Known rows, with every step that occurs
todin/sada/fedud/gebin/sepe: [-1.45 -4.48  0.29  0.11  2.24 -2.56 -2.64  1.61 -3.95 -0.23 -0.40  0.52
 -1.27 -1.19 -3.52 -1.80  4.81 -4.21 -3.18  1.91  2.09  1.85]
desu/sepe/gebin/fedud/kazup/todin: [ 2.02 -1.51  1.51  2.42  1.77  1.75 -4.20 -1.44 -4.39  0.13 -5.65  4.13
  0.35 -4.21 -7.94 -1.14  2.60  1.51 -3.64  1.24 -1.59  3.20]
fedud/gebin/sepe/kazup/todin: [ 0.61 -4.23  0.35 -0.32 -2.35 -1.98 -3.33  0.94 -3.23  0.65 -2.02  2.15
  2.45 -3.09 -4.47 -1.33  4.70  0.79 -3.58  0.74  2.21  5.89]
fedud/gebin/sepe/desu/todin: [-0.23 -3.29  0.36  3.01 -0.84 -0.63 -2.33  1.39 -3.38  1.74 -1.51  1.44
  1.82 -0.33 -3.02 -0.10  4.78  2.87 -5.25 -0.10  0.80  2.59]
sada/fedud/gebin/sepe: [-1.74 -3.95  1.12  0.41  1.40 -2.66 -2.25  1.30 -3.08  0.08 -1.74  2.01
  0.48  0.01 -2.18 -2.12  3.35 -2.15 -2.22  0.45  2.11  2.17]
gebin/fedud/kazup/desu: [-0.34 -2.99  0.62  0.79  0.85  0.21 -2.56 -1.94 -1.73 -0.66  0.90  2.55
 -0.99 -2.16 -3.52  2.18  3.99 -0.88 -2.36 -0.75  0.85 -0.67]
todin/desu/sepe/gebin/fedud: [-0.21 -1.55  2.84  1.56  2.16  1.31 -4.22 -0.17 -4.54 -1.51 -4.98  2.70
 -1.72 -4.84 -4.72  0.34  2.69 -0.60 -3.93  3.40 -3.22  2.15]
desu/sepe/kazup: [-0.76  1.69  0.82 -1.29  1.07 -3.23  0.09  1.09 -2.49  1.11 -2.81  1.59
 -0.30 -2.96 -2.91 -3.18  1.57  1.29  0.59  0.32  0.30  1.47]
desu/todin: [-1.13  0.94  0.78  2.69 -1.08  0.75  0.51 -1.51 -1.06  1.16 -1.80 -0.70
  1.30  0.36 -1.12  0.66 -0.38  2.73 -0.79  0.48 -0.56  0.30]
fedud/gebin: [-0.37 -2.90 -0.56  1.56  0.22 -0.14 -0.92  0.27 -1.25  0.12 -0.39  0.33
  0.74  0.10 -0.79 -0.80  1.28 -0.66 -1.90 -0.27  0.26  0.50]
todin/sada/fedud/kazup: [-0.63 -1.14 -1.79  0.14  2.88 -1.99  0.03 -0.64 -2.60  0.98  1.54  0.53
 -2.91 -1.28 -3.02 -2.13  2.56 -2.93 -1.11  0.55  2.62 -0.28]
fedud/kazup/desu: [ 0.69 -2.05 -0.26 -0.14 -0.50 -0.75 -0.83 -1.59 -1.31  0.25  2.00  2.49
 -1.15 -0.38 -1.75  1.53  3.49 -0.19 -0.77 -2.02  1.09 -0.48]
sepe/desu/todin/sada/fedud/kazup: [ 0.16 -0.71 -2.32  2.37  1.80 -1.83  0.16  0.05 -4.22  2.91  0.56  0.60
 -1.14 -0.36 -5.05 -1.08  3.68  1.10 -4.52  0.24  2.36 -0.17]
kazup/todin: [ 1.99 -1.35  0.89  0.35 -2.01  1.10 -0.74 -0.20 -0.13 -0.07 -2.00  0.64
  2.06 -0.21 -2.02  1.14  0.46  0.78 -1.64  0.04 -0.35  2.28]
todin/sada: [ 0.38 -0.31 -0.77 -0.22  1.08 -0.04 -0.42  0.39 -1.02 -0.22  1.07 -1.73
 -1.94 -1.04 -1.30  0.36  1.59 -1.86 -1.02  1.63 -0.09 -0.29]
desu/todin/sada/fedud: [-1.63 -0.23  0.23  2.28  1.00 -0.89  0.46 -0.83 -3.27  1.20 -1.84 -1.54
 -0.11  0.32 -3.63 -0.13  0.77 -0.24 -2.28  1.84  0.73 -0.36]
sada/fedud/kazup/todin/desu: [ 0.76 -3.22  0.42 -0.05 -0.85 -0.65 -1.23 -1.27 -2.81  0.39 -1.16  2.85
 -0.30 -2.27 -3.10  0.18  3.65 -1.34 -3.20  0.54  1.43  3.71]
gebin/fedud/kazup/todin/desu/sepe: [ 0.18 -1.85  3.33  1.07  0.97  1.09 -3.16 -0.98 -3.12 -0.59 -4.29  3.49
 -0.62 -6.59 -5.08  0.41  5.15 -0.26 -3.21  1.95 -1.36  4.12]
kazup/todin/sada/fedud/gebin: [ 0.87 -5.11 -0.44  1.51  0.19 -0.40 -1.78  0.75 -3.49 -0.15 -2.21  0.30
  1.26 -0.17 -5.41 -0.67  3.06 -3.02 -5.02  1.28  1.34  2.11]
fedud/gebin/sepe/desu: [ 0.77 -4.14 -0.30  0.26  0.34 -1.57 -2.92  3.09 -2.21  0.44  0.27  2.31
  0.39 -0.52 -2.10 -0.70  5.24  0.21 -4.47 -0.38  1.38  2.26]
fedud/kazup/todin/desu/sepe/gebin: [ 2.77 -2.10  1.45  1.14 -0.21  1.13 -3.48 -1.44 -4.78  0.33 -4.39  4.48
 -1.26 -4.21 -5.47 -0.20  4.34  0.87 -3.58  1.42 -2.18  4.70]
gebin/fedud/kazup/desu/todin/sada: [-1.12 -2.28  0.92  3.21  0.79  0.85 -2.33 -2.97 -3.92  0.29  0.39  0.21
 -1.41 -2.94 -5.73  3.15  5.12  0.12 -4.11  1.26  0.21 -0.54]

Rows
[-0.14 -1.55 -0.15  2.30 -0.34  0.02 -0.66 -2.95 -3.31  1.27  1.46  0.21
 -1.72 -1.30 -3.94  2.69  4.57  0.67 -2.92 -0.02  0.38 -0.35]  fedud/kazup/desu/todin/sada
[ 0.27 -2.74  0.49  4.53 -0.02  1.95 -3.71 -4.04 -4.94  0.85 -1.73  2.87
  0.19 -1.60 -6.51  2.73  3.05  2.71 -4.95  0.45 -0.72  0.44]  sepe/gebin/fedud/kazup/desu/todin
[ 0.60 -1.79 -0.23 -1.73 -1.73 -2.43 -0.66 -0.17 -2.10  0.37  0.83  1.82
  0.39 -0.98 -2.66  0.96  2.85  0.43 -1.54 -0.88  1.44  0.52]  sepe/kazup/desu
[ 0.62 -0.55  1.05 -1.18  1.15 -3.43 -0.86  1.63 -4.99  0.98 -4.93  1.67
  0.38 -3.36 -7.73 -3.12  3.40 -1.25 -2.47  1.92  1.28  3.06]  desu/sepe/kazup/todin/sada/fedud
[ 0.31 -5.13 -0.97 -0.03  2.29 -3.05 -2.87  3.57 -4.36  0.51  0.21  1.49
 -1.26 -0.68 -4.61 -1.74  6.52 -2.98 -5.92  1.04  2.78  1.75]  todin/sada/fedud/gebin/sepe/desu
[ 0.40 -0.80  3.12 -0.43  0.29 -1.35 -0.90  0.41 -2.15 -0.46 -2.90  2.70
 -0.17 -0.74 -2.77  1.38  3.43 -0.15 -0.48 -1.08 -1.27 -0.45]  kazup/desu/sepe
[-1.46 -4.31  1.49  1.52 -2.43 -2.72 -2.83 -0.64 -5.06  1.30 -1.53  2.31
  1.92 -1.75 -4.45  0.98  6.05  2.23 -4.14 -0.11  1.57  3.25]  fedud/gebin/sepe/kazup/desu/todin
[-1.33 -4.00  0.68  2.88  0.27 -2.21 -2.11  1.71 -4.65  1.91 -2.82  2.33
  2.02  0.59 -4.37 -1.26  4.54  1.95 -5.77 -0.27  2.02  2.23]  sada/fedud/gebin/sepe/desu/todin
[-2.08 -3.79 -0.27 -0.71  0.80 -4.68 -2.14  1.56 -4.22  0.99 -1.37  2.36
  0.61 -1.71 -3.68 -3.68  3.90 -1.25 -2.44  0.62  3.60  3.41]  sada/fedud/gebin/sepe/kazup
[ 1.77 -2.75  3.59  1.84  0.19  2.44 -5.03 -0.44 -4.82 -1.44 -6.83  3.28
  0.25 -5.11 -6.87  1.37  3.32 -0.04 -5.70  3.50 -3.65  4.43]  kazup/todin/desu/sepe/gebin/fedud
[-1.49 -5.19  0.71  3.51 -0.05 -1.34 -1.20 -0.76 -5.35  0.61 -1.69  0.31
  0.87  0.97 -5.48  1.70  4.53 -1.41 -5.55  0.41  0.81 -0.43]  kazup/desu/todin/sada/fedud/gebin
[-0.07 -3.65 -0.03  2.70  0.56 -0.76 -2.85  1.84 -4.17  1.27 -0.36 -0.35
  0.01 -1.34 -4.33  0.14  6.28  1.09 -6.40  1.64  0.80  2.39]  fedud/gebin/sepe/desu/todin/sada
[-0.84  0.59  0.14  2.34  0.09  0.85  0.22 -0.95 -2.00  0.88 -0.46 -2.46
 -0.45 -0.83 -2.31  1.14  1.03  0.87 -1.95  2.03 -0.57 -0.12]  desu/todin/sada
[ 0.01 -2.28  1.28 -2.64 -1.64 -3.46 -2.35  0.47 -2.72  0.05  0.40  2.50
 -0.25 -2.21 -2.83  1.04  5.30 -0.07 -1.34 -0.12  1.91  2.36]  gebin/sepe/kazup/desu
[-0.31 -5.09  0.65 -1.18 -1.52 -3.67 -3.39  0.76 -3.91  0.07  0.25  2.92
  0.52 -2.05 -3.73  0.08  6.51 -0.70 -3.26 -0.44  2.24  2.97]  fedud/gebin/sepe/kazup/desu
[ 1.94 -1.59  0.71  0.99  1.15 -0.83 -2.49 -1.68 -4.64  0.55 -2.33  4.85
 -1.86 -1.55 -5.27 -0.06  4.01  0.74 -1.91 -1.10 -1.33  0.35]  fedud/kazup/desu/sepe/gebin
[-0.75 -1.85  1.37 -0.11 -1.59 -2.66 -2.22 -0.53 -4.78  0.90 -0.22  0.13
 -0.72 -3.01 -5.06  1.97  6.24  0.76 -3.33  1.72  1.35  2.47]  gebin/sepe/kazup/desu/todin/sada
[-2.10 -3.12 -0.39  4.02  1.05 -0.86 -0.49 -0.55 -4.61  1.29 -2.08 -1.24
  0.65  0.31 -4.29 -0.95  2.25 -0.84 -4.21  1.65  0.88  0.09]  desu/todin/sada/fedud/gebin
[-1.12 -1.49  2.06 -0.06 -2.63 -2.65 -1.86 -0.89 -3.88  1.17 -1.11  1.77
  1.21 -1.88 -3.93  1.73  4.63  2.74 -2.20  0.11  1.35  2.82]  gebin/sepe/kazup/desu/todin
[-0.85 -0.62 -0.46  1.20  1.88  0.44 -1.62 -1.48 -0.75  0.05  0.69  1.25
 -1.06 -2.93 -2.18 -0.52  1.66 -0.16 -1.12  0.24  1.05  0.25]  gebin/fedud/kazup
[-1.10 -3.03 -0.38 -0.59 -0.16 -3.08 -2.50  1.08 -2.89  0.62 -0.18  1.50
  0.34 -2.91 -2.36 -2.50  4.11 -0.04 -1.76  0.71  2.44  3.59]  fedud/gebin/sepe/kazup
[ 1.05 -2.32  0.90  1.03  2.18 -2.45 -2.09 -1.08 -6.04  0.86 -3.61  5.78
 -1.54 -0.36 -6.65 -1.35  3.78 -0.57 -2.39 -1.24  0.11  0.13]  sada/fedud/kazup/desu/sepe/gebin
[ 1.30 -1.13  3.68  0.02 -1.02  0.53 -1.80  0.47 -2.26 -0.81 -4.93  2.22
  0.42 -3.66 -2.88  1.06  3.60 -0.06 -2.27  1.73 -2.45  3.83]  kazup/todin/desu/sepe
[-0.80 -1.64  2.78  0.82  2.29 -0.81 -2.37 -0.93 -2.94 -0.43 -2.20  3.91
 -1.36 -3.77 -4.89  0.64  5.04 -0.34 -1.52 -0.75 -0.34 -0.21]  gebin/fedud/kazup/desu/sepe
[ 2.77 -3.01 -1.22  2.25  1.07  2.53 -4.63 -2.02 -4.05 -0.17 -1.27  1.30
 -0.95 -3.97 -7.74  0.56  3.15 -0.89 -5.56  2.69 -0.27  2.73]  sepe/gebin/fedud/kazup/todin/sada
[ 0.93 -2.52  1.93 -2.42 -3.13 -1.64 -3.11  0.51 -2.89 -0.07 -1.54  2.00
  0.31 -5.08 -3.00  0.72  5.32  0.16 -3.25  2.39  0.91  6.94]  gebin/sepe/kazup/todin/desu
[-0.88 -3.46  0.92  0.67  0.14 -1.03 -2.59  0.86 -1.81 -0.27 -0.51  1.23
  0.23 -1.21 -0.98 -0.81  3.53 -1.06 -1.70  0.52  0.76  2.57]  fedud/gebin/sepe
[ 0.95 -2.03  0.38  1.54 -0.06  1.59 -2.47 -1.55 -1.00  0.02 -1.42  1.95
  0.97 -3.20 -4.41  0.48  2.32  0.69 -2.52  0.46  0.79  2.50]  gebin/fedud/kazup/todin
[ 1.19 -1.00  2.33  0.27 -0.38  0.15 -1.71 -0.79 -2.59  0.25 -3.22  3.41
 -0.90 -4.73 -3.47 -0.18  4.76  0.20 -1.76  0.81 -1.15  4.22]  fedud/kazup/todin/desu/sepe
[ 1.20  0.55  1.55 -0.87 -0.99 -1.96 -0.76  0.79 -2.71  0.90 -4.80  2.39
  1.92 -3.28 -4.93 -2.03  2.14  1.93 -0.77  0.29 -0.03  3.60]  desu/sepe/kazup/todin
